Each row comes from the steps of one walk. Every step used is in the known rows, and no mark comes twice. Write the walk behind each row, first mark first.
Known rows
r, g, w, l, q, n: [-26.1  -6.6 -13.9  -5.1  52.9 -18.6  32.9  33.1 -22.2 -15.1  45.1 -49.6
  10.0  -6.8 -18.1  -7.2  28.3 -35.2  13.2 -15.7  11.8]
g, w, l, q: [-14.7 -14.6   0.1  12.7  27.8  -4.6   7.5  26.4 -22.5 -21.8  52.7 -26.7
   3.5 -26.5  -9.6   6.8  20.4 -23.7  -6.4   9.5 -16.9]
n, g, w: [  2.3 -13.2  14.1  31.1  -7.9   4.0 -12.7  -6.7 -15.1 -43.1  27.0 -11.0
  37.1  30.1   9.2   3.0   9.9  -3.1   0.3   8.4 -35.9]
q, n, g, w, l, r: [-33.6 -22.9   7.5  11.0  35.8 -20.4  46.1   5.3 -12.3  -1.0  47.9 -60.0
   8.2  15.1  17.3 -11.4  -6.2  -7.5   0.8  -2.3 -14.3]
l, g: [ -8.7  15.7  -5.3 -21.8   8.3   2.4   0.2  -6.1  21.8   1.5 -26.7   8.3
 -19.5   5.5 -12.1  11.3  15.2  -6.9   3.8  -7.3  -2.2]
q, r: [ -6.7 -12.5  -0.4  -4.7  -1.2  -0.1  -8.5 -14.3   1.9  17.5 -14.9   8.2
   1.4  16.9  17.9  -3.2   2.5  12.8   2.5 -11.2   6.3]
n, l, q, r, g: [ -6.0   2.6  34.1 -33.5   5.6 -10.2  -0.3 -10.4 -32.8   5.8 -22.7  23.1
  -2.3  -2.3  19.0  15.8   5.9 -16.6  22.2 -28.0  34.3]
n, l, g: [  2.6  12.5  13.9 -33.6   8.7 -12.4   6.4  -8.4  -7.2   7.8 -19.1  23.6
 -18.2 -18.0 -13.5  23.8   0.1  -3.1   9.2  -4.6  22.9]
n, q: [ 29.9  -3.4 -24.9   3.8  -8.5 -12.3  15.4   9.8  24.3  25.0  -9.8  15.2
 -16.8  -4.1 -25.6  -2.8 -11.1  13.6  12.8  10.7 -12.0]
n, l, g, w: [  5.1   1.1  16.6 -14.8  18.1 -20.5  12.5  -5.3 -18.3 -14.3   6.7  10.6
  -0.9 -23.5 -14.0  21.7  19.0  -4.5  18.8   5.9  12.2]
n, g, w, l: [-18.4 -33.3  -1.9  20.1   7.5  -0.6  -8.2  -1.5 -24.6 -25.1  44.8 -24.8
  23.8   4.7   7.2   1.2   9.4  -9.1  -2.1  23.0 -29.1]
w, l: [-17.2 -18.7 -22.2  -3.7  17.2  -4.0   2.3   5.7  -2.1  16.1  14.0 -12.5
 -12.3 -18.8  -8.8  -6.5  -1.9  -6.8  -3.6  12.2  -1.6]
g, w, l, r: [-25.8 -28.0  -4.1  14.0  40.1 -21.0  39.1   1.7   3.0  11.0  22.2 -33.8
 -24.5 -23.6  13.6 -11.9  11.3  -9.3  13.6  20.0 -15.9]
w, g, n: [ 25.6  10.7 -10.7  13.7 -31.6  32.0 -41.9 -11.8  18.4 -15.4  -3.1  10.7
   5.8  -6.8  -9.9 -10.9 -22.5   3.4 -23.1  23.5 -20.3]
n, q, r, g: [  9.3 -16.1 -26.9 -21.8  -6.3 -13.4  11.9 -17.9  22.9  43.3 -48.7  24.6
 -24.6  17.8   2.1 -10.8   8.6  14.3  41.3  -3.6  14.0]
l, r, g, n, q: [  6.5  -0.3  -8.3 -11.1  -4.3  -2.5  28.5 -11.6  65.5  42.2 -71.6  13.8
 -53.9 -14.1  10.7 -34.1  -8.1   7.7  24.2   9.2 -13.9]
r, l: [-15.7 -26.3 -13.3  21.8  10.8   5.2  16.8   1.1  29.5  -2.1  -9.1  -7.1
 -21.2  18.6  -5.8 -17.9  16.6  -8.4   0.5  -3.7 -28.9]
q, r, w: [-20.9   0.5 -32.7  13.8 -11.6   4.7 -19.5 -12.0   4.3  12.0 -18.6   1.3
  16.9  29.4  22.8  -7.6  20.4  27.0  -0.6   4.6  16.2]
g, n, l: [ 16.0  -1.6  19.0  -4.9 -12.0   6.3 -16.6  -4.3  -1.3   2.9 -13.2  21.2
   4.2 -36.9   2.4  -7.8 -23.8  13.5 -17.3   7.0  10.6]
q, n, l: [ 13.9   5.7   5.0  -9.9  19.5 -26.1  28.3  15.5 -25.1  11.5  22.6 -10.0
  17.8  -4.6 -20.3   4.3 -26.8   5.5   1.0 -20.1  35.0]
g, w: [  6.3 -11.9  -5.9  26.7  13.8  -8.5   3.4   5.9  -3.2 -25.4  20.3 -12.0
  16.6   3.6  -6.4  -3.3  17.1  -2.4   8.5  10.9 -19.5]

Which walk is each row?
[ 50.7   3.4 -30.3   8.8 -41.4  20.6 -25.7  -6.7  35.9  12.5  -8.4  24.9
 -11.5 -17.3 -29.0  -9.2 -31.7  19.2  -8.6  38.9 -23.5]	w, g, n, q
[ -2.5  23.2  25.0   1.8  -2.3   7.0   3.4  22.7 -16.8 -29.2  32.0 -28.1
  32.3  42.0  -4.7  12.5 -16.2 -14.9 -23.5 -40.0 -13.3]	l, q, n, g
[-21.9  18.1 -10.9   9.4 -13.0  11.4 -21.4   5.5  -5.4  -3.0  -6.5  -1.4
  15.7  25.1  22.1   6.6  23.9  11.7 -12.3 -10.0   9.2]	l, q, r, w
[-14.5 -30.0 -25.8 -25.2   1.0  -6.1  27.7 -19.7  56.0  48.2 -46.1  23.3
 -58.5  14.8  -8.0  -4.3  28.0  18.2  19.9  -5.3  -7.0]	n, q, r, l, g
[ 16.1  15.6  33.2  -7.7   1.9  -6.9   3.5  16.9 -30.6 -11.7  14.3  13.6
   1.2 -21.8  -8.6  25.3 -14.6 -16.0  -4.5 -13.3   8.6]	n, l, q
[ -7.9   2.8  24.6 -18.2  21.4 -24.8  40.3 -16.5  -1.5  19.8 -44.1   9.0
 -34.5  -7.9  19.2  -2.3  -7.4 -15.3  39.8  -7.7  17.3]	n, l, r, g
[  4.5  15.7  33.5 -21.0  -5.3   9.5 -14.4   3.5  -7.1 -13.5 -28.7  22.6
  -5.2 -31.4   4.2  -0.8  -4.1 -18.9  -3.8 -12.7  14.7]	r, g, n, l, q
[ -0.4  27.0 -15.0  14.7 -47.9  42.0 -60.6  -9.2   4.6 -17.8  -3.8   9.1
  21.0   9.6  17.5  -1.0   3.4  14.2 -35.7  15.1  -1.5]	l, q, r, w, g, n
[-17.8   4.8  19.3 -22.1  -8.9  24.4 -27.4  -9.7  17.3   0.5 -45.2  14.9
  -7.9   2.7  29.7 -13.5  16.1  -6.8  -7.3 -25.7   6.0]	l, q, r, g, n
[ 11.9  23.5 -46.2  33.6 -27.7  17.6 -31.3  -5.2  -0.6 -19.6   9.0  -1.5
  22.3  25.7 -14.1   2.4   3.8   4.0  -3.8  34.6  -7.7]	r, w, g
[  0.2  -5.7   3.9  23.5  10.1  -6.5  10.3   9.1 -17.9 -37.4  45.7 -36.6
  51.4  42.4  -2.9  -2.9   1.1   2.0  -4.4 -13.1 -17.2]	q, n, g, w
[ 21.5  38.2   0.7  14.5 -42.8  29.1 -48.4   6.9 -17.9 -29.0  14.2  16.1
  23.2 -25.7  -8.9  12.9 -17.1   1.5 -33.1  28.9   7.2]	r, w, g, n, l, q
[ 20.0 -34.3 -30.2   9.9 -37.0  24.4 -16.1 -25.9  51.9  32.3 -22.3  25.2
 -31.6   1.5  -5.8 -25.8 -10.5  25.7  -7.5  26.8 -26.2]	w, g, n, q, r, l
[  4.9   2.6  45.7 -21.9 -17.4  11.7 -26.0  -5.3 -16.7   7.1 -10.8  26.5
   3.0 -32.9  24.1   7.8 -16.8  12.2 -27.2 -18.6  21.2]	g, n, l, q, r
[ 11.4  25.1   0.5   4.3 -32.5   8.8 -34.5  -8.1 -44.8  -8.5  19.1  17.9
  24.4   5.6   6.5  30.2  -5.4   4.9  -6.7  13.2  26.5]	n, l, q, r, w, g
[  2.5  23.3   5.9  -0.5  20.3  -5.2  19.7  35.3  -5.4  -8.5  27.3 -27.3
  13.2  14.2 -19.2   6.3  -6.8 -13.3 -16.2 -38.5   3.3]	l, q, n
[  2.0   9.4  22.4 -11.6  31.8 -34.0  58.0   7.1  -9.6  28.2   3.4 -18.4
 -13.1  -5.6   1.3   0.6 -32.5   4.4   9.6 -24.8  26.8]	q, n, l, r
